Each row was made from one walk, in order. Every step used is in the known rows, and no mark comes twice. Write each row's walk.
(in the rows, 128 means zero)
Known rows:
sefe > tere > gefa: [144 102 145 166 127 132  83 156  99 107 147 100 118 162  91 110 144 130
  90 103 170 152 119  98 195 206 148 192 135 120  95 137 129 148 113  90
  94 137 108 118 150 107 168 131  80 134]
fovigom > memi > tere > gefa: [147 112 150 135 111 161  75 143 153 107  75 134 110 178 136 103 153 151
 106  86 155  91 168 137 182 146 101 166 144 148 160 136  82 155 123 145
  98 121 127 137 153 127 104  94 134 124]
fovigom > nizuz > dafila: [121 151 105 112 138 139 145 119 130 161 131 124 115 107 123 151 172 118
  86  86 141 109 139 123 144 112 162 156  88 157 126 165 163 133 111  99
 160 108 145 152 155 126 144 123 107  89]
dafila > nizuz > buve: [163 146  82 145 121 127 150 125  81 118 156 146 123 147 135 117  58 135
 120 120 153 193  96 163 144 172 156 137  93  88  78 145 127 192 119  94
  91 124  91 112 148 138 141  57 112 147]
gefa > rasel: [149 111 103 142 123 127 151  85  92 121 144  85  99 171 109 131 133 143
  99 146 128 137 122 128 157 143 157 136 119 105 112 131 156 127 138  96
 102 113 111 130 141 130 121 131 157 146]
dafila > sefe: [146 148 128 115 181 127 135 128  85 127 103 127 140 155 136 138 124 113
  94 131 131 151 106 156 119 132 135 105 136 130 110 115 115 145 121  82
  80 109 112 144  89 142 143 101 147 172]
rasel > gefa > fovigom: [132  96 182 121 158 138 146 156 148  99 178 150 120 132 143 126 142 147
 134 126 176 164 140  83 103 158 100  91 121 120 110 107 178 123 155 100
  96 123  99 111 100 120 165 174 159 166]
sefe > fovigom > memi > tere > nizuz > buve: [113 105  58 139 114 178  86  52 169 191  98 183 125 177 164  63  54 145
 197 111 115 108 152 207 183 128  89 145  81 113  69 194  40 148 195 210
 120 119 126 136 136 144 114  88 146 135]
memi > tere > sefe > fovigom > nizuz > rasel: [ 75 176 111 115 126 103 137 105 188 115 166 126 107 119 145  70 117 110
 107 156  69  63 158 199 118  97  64 149  93 174  92 168 108  40 143 140
 198 118 217 138 136 112 110 159 126  71]
buve > nizuz > rasel: [141 167 134  88 141  77 135 118 112 109 135  79 179  94 127 153 116 147
 125 119 106 133 125 102 136 126 121 110 169 106 138 134 121 112 109 124
 173 152 164 136 144 124 111 155 148 117]
gefa > tere > sefe > buve > nizuz > dafila: [108 151 136 144 108  98 125  90 110 166 123  37 125  36  69 157 175 127
 138 104 131 164 137 111 130 116 140 158 200 142  90 121 116 118 129 176
 144 156 128 143 211  56 156 190  74 125]
buve > nizuz > rasel > gefa: [142 172 155  98 139  72 143 156 161  75 158 110 178 102 126 154 101 141
 144 123 129 115 133  61  90 122 111 108 166 104 157 110 144  81 123 142
 178 153 173 144 128 127 131 169 148  96]
gefa > fovigom: [139  99 154 119 153 155 156 116 107 136 149 125 122 127 134 124 152 145
 120 126 166 168 143 120 148 153 104  91 112 126  96 132 159 155 155  92
  98 118  84  98 115 113 149 146 156 179]
fovigom > memi > tere: [178 126 106 143 129 172 111 126 156 126  78 144 134 193 124 121 115 143
 131 109 165  97 160 168 157 105 117 135 130 149 150 148  79 158 122 139
 104 116 130 138 142 140 114 105 164 151]
rasel > gefa > dafila > sefe: [121 125 152 133 171 140 130 155 113  98 118 159 154 148 140 121 123 103
 132 148 144 141  73 110  75 159  90  98 127 114 134  86 145 136 135  84
  75 115 135 148  70 172 155 112 158 155]
tere > nizuz > buve: [146 139 100 155 127 112 111  95  86 164 145 122 108 132 161  95  95 157
 160 111 137 163 100 148 188 171 114 142 102  53  42 162 106 187 156 152
 100 116  97 126 140 103 155  96 118 133]
sefe > rasel > gefa > buve > nizuz: [165 101 147 138  44  89 165 173 135 116 118 127 144 136  89 166 126 131
 181 169  89 139 136 101  99 103 156 111 160 123 144 110 181  53 175 205
 170 157 122  82 113  87 132 120 101 124]
nizuz > dafila > sefe > rasel: [122 121  93 107 148 110 126 129  90 170  93 118 137 139 149 141 113 126
  93 147 106 131  99 142 101 102 186 130 123 127 158 119 110 143  89  91
 117 118 102 131 128 130  90  97 106 107]
nizuz > dafila > sefe > rasel > gefa > buve: [122  96 123 112 112 124 145 181 138 150 128 160 116 116 139 172 125  90
 155 167 101 110 126 113  70  75 187 122 140 150 172  70 147 102 121 139
 127 116  99 131 101 113 134 114 100  90]
tere > sefe: [152 148 120 163 140 100 130 139  74 112 153  70 104 127 114 111 162 147
  86 124 136 161 133 145 135 145 103 139 123 106  81 143 126 120 133 118
 103 116 118 104 151  94 155 144  93 135]
memi > tere: [156 162 148 165 153 119 136 133 129 118 103 126  92 160 112 127 125 143
 122 123 158 113 125 180 144 108 128 149 129 132 121 133  99 163 119 129
 122 119 121 131 142 107 133 110 155 161]
buve > nizuz > dafila > sefe: [116 147 122  84 165 103 114 113  83 153  84 102 158 107 121 172 154 117
  96 115 104 134 136 119  82 110 155 108 150 118 166 118 101 152  97 109
 161 156 119 162 128 144 122 125 108 134]
gefa > fovigom > memi > tere: [126  91 136 123 132 199 126  97 159 131 115 165 143 173 153 107 130 156
 136 126 174 106 179 152 157 121 102  92 105 155 139 137 101 153 153 125
  98 130 102 108 130 142 119 133 195 171]
fovigom > nizuz > dafila > sefe > rasel > gefa: [ 99 137 118  94 109 110 144 159 163 135 108 157 134 154 156 152 113  95
  95 169 104  91 101 111  66 101 168 122 112 158 168 122 176  63 100 101
 170 121 148 169 100 145 104 114 105  60]
rasel > gefa: [168 143 153 148 151 112 142 173 144  97 143 137 118 152 115 140 114 146
 129 113 172 148 111  97 112 142 123 128 128 116 125 110 162 123 137 122
 110 111 120 126 117 132 151 139 140 139]
dafila > sefe > buve > nizuz > rasel: [102 179 125  56 140 105 115 124 121 117 105 104 206  80 124 169  85  84
 162 140  82 159 146 121 104 132 128  84 194 110 143 109 119 101 111 126
 144 148 146 153 124 101 107 148 172 153]
nizuz > dafila: [136 131 101 127 179 126 128 137 106 170 133  98 107  95 126 153 159 136
  98  82 152 144 126 123 145 116 164 160 119 117 133 132 126 185 104 101
 124 112 107 142 168 121 133 132 116 120]
gefa > fovigom > nizuz > dafila: [ 88 109 133  97 137 169 144 114 141 166 163 148 111  92 147 142 185 133
 105 105 146 130 159 105 142 128 143 118  67 169 123 150 178 125 122  88
 165 119 131 130 135 123 146 149 123 106]
gefa > dafila > nizuz > rasel: [127 154  68 133 162 140 168  98  94 115 200 133 155  82 137 101  72 139
 115 140 120 131  67 116 139 162 116 114  85 118 120 140 137 191  91  58
  91 115 157 107 150 194  80 103 128 127]
gefa > rasel > nizuz > dafila > sefe > buve: [ 81 113 114  92 122 143 122  96 123 158  93 123  96  86 115 153 126  77
 169 125 102 154 134 112 132  76 202 148 137 142 162  90 155 130  86  99
 121 119 115 153 149 133  91 124 178 140]
rasel > gefa > fovigom > nizuz > dafila > sefe: [ 69 116 168  76 154 157 132 149 173 124 143 188 134 120 181 154 154  94
 104 136 139 103 156  88  68 119 131  76 101 174 152 119 180  90 127  69
 155 118 124 164  68 159 174 157 138 104]
rasel > gefa > buve > nizuz: [168 121 153 127  94 110 151 178 136 105 133 131 132 105  78 186 154 108
 181 129 121 139 161  95  96 121 135 112 166 117 140  89 173  80 176 199
 161 151 124 114  94 115 165 150 120 138]
memi > tere > gefa > buve > nizuz: [128 123 200 137  63 106 117 142 118 102  89 105  93 122  82 143 204 128
 157 125 107 113 178 144 162 125 100 147 186 119 153 110 106 110 151 209
 174 156 116 103 130  88 136 115 109 138]
fovigom > memi > tere > nizuz > buve: [155 133  83 159 102 170  86  80 146 162 100 164 129 177 188  99  72 149
 167 110 149 107 133 190 197 133 111 140  99  88  98 168  44 189 148 176
 111 121 111 144 156 136 129  76 161 130]
buve > nizuz: [163 149 132 125 136  96 138 114 102 119  97  91 147 137  96 152 147 142
 120 116 129 152 134 120 134 144 126 122 152 105 115 148 134 133 125 145
 150 155 126 120 132 120 121 134 126 162]
gefa > fovigom > nizuz: [121 115 154  99 122 172 163 112 140 127 156 152 122 144 148 118 169 125
 105 137 143 149 148 136 159 160 113 104  86 154  94 154 188 110 146  87
 133 123 125 108 113 122 147 143 156 142]
buve > nizuz > dafila > sefe > rasel > gefa: [129 130 136 105 120  61 127 150 132 126  78 122 167 135 139 178 105 117
 117 158  86 118 104  88  44  88 166  98 155 117 194 103 126  78 105 124
 180 166 128 160 108 155  92 121 100  95]
memi > tere > gefa > dafila: [107 122 183 162 131 137  93 131 112 110 100 117  94 144 113  81 180 146
 120 123 128 118  98 144 161 171  64 163 127 116 134 112 119 157 119 125
 106 120 134 112 147 130 111  98 131 141]

Write each row's walk:
[115  58 172 149 129 169  96 146 113 113 183 125 133 152 121 104 166 147
  94 119 173 161 150  83 199 214 112 137 126 122  93 126 145 148 118  77
  89 143  96  83 134 107 181 159 112 155]
sefe > tere > gefa > fovigom
[129  91 128 146  63 159 112 117 144 138 125 129 117 179 156  78 127 161
 118 178 127 105 173 173 131 117  78  92 117 148 138 145 115  84 150 130
 116 140 108  68 153 108 100 132 139 128]
gefa > fovigom > memi > tere > sefe > rasel
[140 154 135 173 108 119 143 114  99 146 139  65  90  97  85 115 145 111
 139 127 157 191 118 153 166 162 120 153 174 141  41 113 137 125 144 156
  72 110 116 120 184  48 168 175 105 168]
gefa > tere > sefe > buve
[107 137 198 105  80  98 107 149 135  94 125 108 135  73 107 141 178 125
 169 127  84  95 184 129 161 101 105 141 193 116 183  94 103  88 119 205
 197 153 169 106 145  92 116 131 135 102]
memi > tere > gefa > buve > nizuz > rasel
[158 178 109 125 164 108 181 162 158  69 214 149 148 111 139 132  44 148
 104 128 148 116 103  87  94 135 150 106 109 115 136 125 157 140  90  78
 119 111 156 140 118 182 111 127 124  95]
dafila > nizuz > rasel > gefa
[137 125  81 166 155 146  97  83  94 147 165 136 147 174 136 120  85 137
  96 145 125 129  92 145 168 166 150 132 114 110  73 166  85 170 101  84
  85 133 113 155  83 160 161 135 100 176]
dafila > sefe > tere > nizuz
[143 139 200 143 133 110 102 145 124 102  95 111  73 168 116 103 168 155
 108  98 143 114 127 157 167 153 104 159 146 116 138 120 110 144 106 135
 125 108 125 120 149 108 127 110 126 150]
memi > tere > gefa
[119 145 163 213  95  85 120 144 142  92 137 118  93 165 120  83 113 146
 144 195 115  99  73 149  70 110  56 132 113 101 129 122 143  81 137 144
 125 129 146  89 145 120 103 127 117 104]
memi > tere > sefe > rasel > gefa > dafila
[100 114  91 166 118 161 107 127  93  98 228 130 161 102 114  81  85 137
  84 137 126 127  77  81 178 216 135 180 101 118 122 144 120 181  60  40
  91 142 157  93 158 177 114 107  72 101]
sefe > tere > gefa > dafila > nizuz > rasel
[134  95 133  76 137 194 125 152 206  99 191 172 185 116 183 119  90 137
 144 138 171 109 183  64 124 143 101  64 124 145 166 105 149 116 147  94
  99 116 159 120 112 153 123 182 183 109]
nizuz > rasel > gefa > fovigom > memi
[ 73 135  86 126 190 129 111  60 159 203 106 150 103 135 166 101 113 125
 130 110  59  66 122 202 107  77 113 135  95 133 117 166  35 161 134 152
 155 111 127 176  88 170 104 118 124 138]
memi > tere > nizuz > dafila > sefe > fovigom
[146 148 134 175 121 108 140  97  85 129 143  70  91 119 124  91 163 155
  94 138 173 153  90 166 151 145 103 146 165 141  40 122 114 130 109 138
  87 116 122 124 163  89 164 166  96 137]
gefa > tere > sefe
[147 137 132 141 107 131 107 138 101 117 107 143  97 119 140 106  96 126
 188 110 157 218 104 148 173 122 154 156 119  92  74 109 139 160 113 147
 118 136 125 105 146 103 134  90 154 136]
rasel > nizuz > buve
[161 137  80 201 145 145 107  86 102 147 192 113 125 152 116 109 110 154
 109 113 136 138  99 122 189 166 147 165 100 105  54 178 109 185 112 119
  93 142 120 120 134 129 157 138  98 156]
sefe > tere > nizuz
[ 97 151 102 150 137  96 101  73 126 181  95 135  84 139 189 120 105 152
 103 155  76  63  76 178 110  64 143 134  99 113 154 161  65 163  91 138
 156 123 117 158 131 145  69  94 106 101]
memi > tere > nizuz > dafila > sefe > rasel
[120 167 114 169 167 120 112  71 130 178 143 112  69 103 135 124 148 170
 124  84 126  80 118 155 157  78 133 156  93 106 127 174  73 192 100 148
 159 115 123 158 159 137 122 135 106 121]
memi > tere > nizuz > dafila
[ 98 170 109 139 182 119  97  75 123 178 106 138  97 116 166 128 138 142
 105 116 110  71 113 169 125  75 128 131 107 122 139 145  38 192  90 129
 136 109 112 176 120 156 119 115 125 133]
memi > tere > nizuz > dafila > sefe
[141 138 106 143 154 129 127 143 122 140 120 119  80  63 126 134 159 130
 142  64 146 167 127 116 144  68 188 173 109 143 141 134 140 178  83 138
 153 127 142 125 152 125  97 128 131 101]
rasel > nizuz > dafila
[149 126  99 166 142 144 165 148 113  83 181 157 123 121 110 110  76 135
 120 124 146 140  59  96 103 185 110 121  89 111 114 135 176 160 126  82
  80 118 133 117 121 200 126  99 108 135]
rasel > gefa > dafila > nizuz
[139 137 113 115 147 101 130 119 101 161 104  78 142  87 103 174 169 137
 114  81 119 136 146 107 121 105 158 144 144 114 156 133 115 151 125 140
 175 152 120 139 156 128 122 147 102 115]
buve > nizuz > dafila
[ 91  77 180 133  83 186 107 130 139 108 186 148 126 162 120 109 180 126
  77 130 158 148 158  95 209 228 113 149  99 171  92 154 188  86 122  70
 134 153 119 100 124 109 180 150  97 118]
sefe > tere > gefa > fovigom > nizuz
[158  80  52 119 147 187 129 102 151 155  99 140 155 166 124  98 113 131
 124  84 130 122 165 141 156 147 118 129  97 154 109 171 104 135 198 157
  97 110 134 128 121 150  94 111 138 162]
sefe > fovigom > memi
[139  92  50 133 122 153 112 121 131 146 122 109 123 168 117  77 136 124
 110 110 126 135 178 161 135 143  95 134 101 150  96 170  85  97 189 159
  90 105 132 113 142 134 116 144  90 130]
tere > sefe > fovigom > memi
[126 141 142 100  97 143 167 181 187  92 188 168 141  77 126 151 133  94
 170 147 114  90 158  98 120 104 150 131 119 163 128 112 195  54 139 155
 161 107 179 121 100 102 163 162 147  71]
fovigom > nizuz > rasel > gefa > buve
[147 127 145 110 116 126 155 194 166  97 202 150 135  70 131 154 119 108
 171 137 138 124 163  97 124 103 145 121 152 137 133  76 159 102 146 149
 128  94 162 117 100  97 160 163 153 109]
nizuz > rasel > gefa > buve
[131 173 141 150 113 116 142 135 193 121 204 164  97  73 155 122 112 140
 202 135 114  53 138 127 139  64 102 119 121 119 133 117 108 119 135 194
 165 106 150 133  97 120 142 158 157 100]
memi > tere > nizuz > rasel > gefa > buve
[122 126 102  91 129  81 121 111  85 166  74  96 167 130 128 163 126 130
 102 153  77 127 111 126  84  89 165 107 155 118 169 130 101 114  99 115
 173 165 120 139 133 135  84 108 102 106]
buve > nizuz > dafila > sefe > rasel
[157 115 136 121  88 119 160 133  85 132 114 104 140  98  80 171 170 116
 165 121 100 149 164 136 141 121 140 119 161 120 126 120 135 117 162 191
 142 151 112  97 119  97 148 126 121 161]
gefa > buve > nizuz
[ 91  85  69 120 161 206 103  79 160 163  47 189 172 195 140  79  90  96
 147 151  91  79 130 200 117 126  73 107 110 174 132 141  50 139 161 126
  74 120 155 145  89 194  96  84 184 175]
gefa > dafila > sefe > fovigom > memi > tere
[137 110  95 174  89 123 154 147 105 110 157 175 142 160 141  86  13 136
 161 187 127 179  42 121 117 178 114 128  82  70 102 126 171 142 137 102
  85 134 120  81 144 162 109  51 107 100]
sefe > rasel > gefa > dafila > nizuz > buve
[ 58  89 158 123 157 142  87 102 125 123  70 154 120 173 134  62 149 103
 122 144  86 103 104 181 129 165  48 128 125 145 132 113  80 124 148 125
 104 120 141 137  83 157 108  88 144 170]
memi > tere > gefa > dafila > sefe > fovigom
[132 113 140 114 111 113 150 175 140 139 146 117 127  57  90 204 182 103
 165 102 121 130 186  71  92  93 163 133 147 139 171 102 152 104 158 194
 183 149 117 135 132 122 159 164  97 104]
rasel > gefa > buve > nizuz > dafila
[141 135 124  81 109 110 151 130 107 116 153 103 168  59 110 173 143  99
 166 136  91 133 171 116 146  93 140 115 162 124 141 103 139 106 140 179
 166 141 153 101 128  93 131 157 143 126]
gefa > buve > nizuz > rasel
[ 99 140 113  92 150 144 105 138 126 165  89 136 106  51 106 150 126  74
 180  87 122 173 126 138 109  75 191 147 145 153 147  93 134 172  86 120
 112 115 118 138 134 118 104 120 151 142]
rasel > nizuz > dafila > sefe > buve
[122  87 162 130  77 115 120  99 102  91 110  94  50 150 121  86 170 145
 129 117 113 158 113  94 190 133 142 176 133 117 138 109 178 109  99 127
 129 126 127 116 146 136  80 126 142 115]
tere > gefa > rasel > nizuz
[151 130 137 122 130  89 143 169 132  99 105 145 134 189 147 130  80 117
 112 180 123 128  86 128  72 121 136  96 145 121 138 106 147  90 118 105
 103 120 115 130  77 134 116 106 129 131]
dafila > sefe > rasel > gefa
[172 123 149 174 101 106 162 133 154 115 121 123 117 169 134 113  82 156
 136 159 176 142  46 112 127 124 149 137 168 159  88 110 163 100 124 150
 113 130 130 133 134 104 123 139 119 128]
sefe > rasel > gefa > tere
[126 132 120 115 147  93 127 172 131 129 115 140 129 145 151 157  92 118
 101 149 126 117  94 105  66  90 170 119 130 126 173  95 133 113 101  98
 128 120 114 145 107 143 103 118 104  91]
nizuz > dafila > sefe > rasel > gefa
[125 190 170 153 104  75 123 131 121 108  99  69 116 117  52 140 140 122
 147 119 107 137 170 172 105 118  96 135 169  99 121 142 106  89 143 174
 163 154 129 110 179  63 138 155 121 166]
memi > tere > sefe > buve > nizuz
[114 116 147  92 122 109 133 175 125 132 107 135 147  67 105 207 161  75
 151 128 103 114 169  92  61  87 157 108 165 138 193  76 132 100 139 165
 167 136 108 160  86 136 177 141 112 116]
rasel > gefa > buve > nizuz > dafila > sefe
[145  70 144 110 134 199 132 152 182 113 150 167 148 147 149 124 122 139
 140 117 191 138 180  66 116 149 106  77 107 148 140 123 159 129 168 115
  81 126 118 119  99 155 151 154 173 148]
rasel > gefa > fovigom > memi
[ 96 145 116  92 159 142 134 123 116 156 109 142 128 129 142 159 154  99
  71 112 118 109 126 147 117 115 166 140  94 175 141 141 125 122  92  84
 150 109 139 180 110 142 136 118 116  93]
fovigom > nizuz > dafila > sefe
[ 75 122 223 114  97 164 112 120 163  99 127 158  87 165 148  97 203 141
 103 118 149 105 155 148 179 165  75 120 116 160 135 131 170  91 124 114
 158 134 134 120 126 115 140 133 149 125]
memi > tere > gefa > fovigom > nizuz
[141 100 127 171 105 117 152 151 124 107 133 139 132 161 127  99  91 141
 149 162 132 131  50  97  96 150 101 121 103 109 121 121 183 118 153 115
  91 128 137  93 123 133 102 111 119 122]
sefe > rasel > gefa > dafila
[110 173 156  64 137 101 118 156 164  82 120 129 203  90 112 175  68  84
 170 141 102 140 154  71  65 131 127  80 198 107 171  87 138  70 125 119
 153 139 160 159  98 119 125 160 181 137]
dafila > sefe > buve > nizuz > rasel > gefa
[101  76  48  60 154 165  95  88 139 190  61 127 198 131 124 146 125 101
 106  98  83 100 189 136  95 101 145 110 129 168 170 158  53 123 156 152
 153 145 133 177 106 184  85 121 120 129]
buve > nizuz > dafila > sefe > fovigom > memi
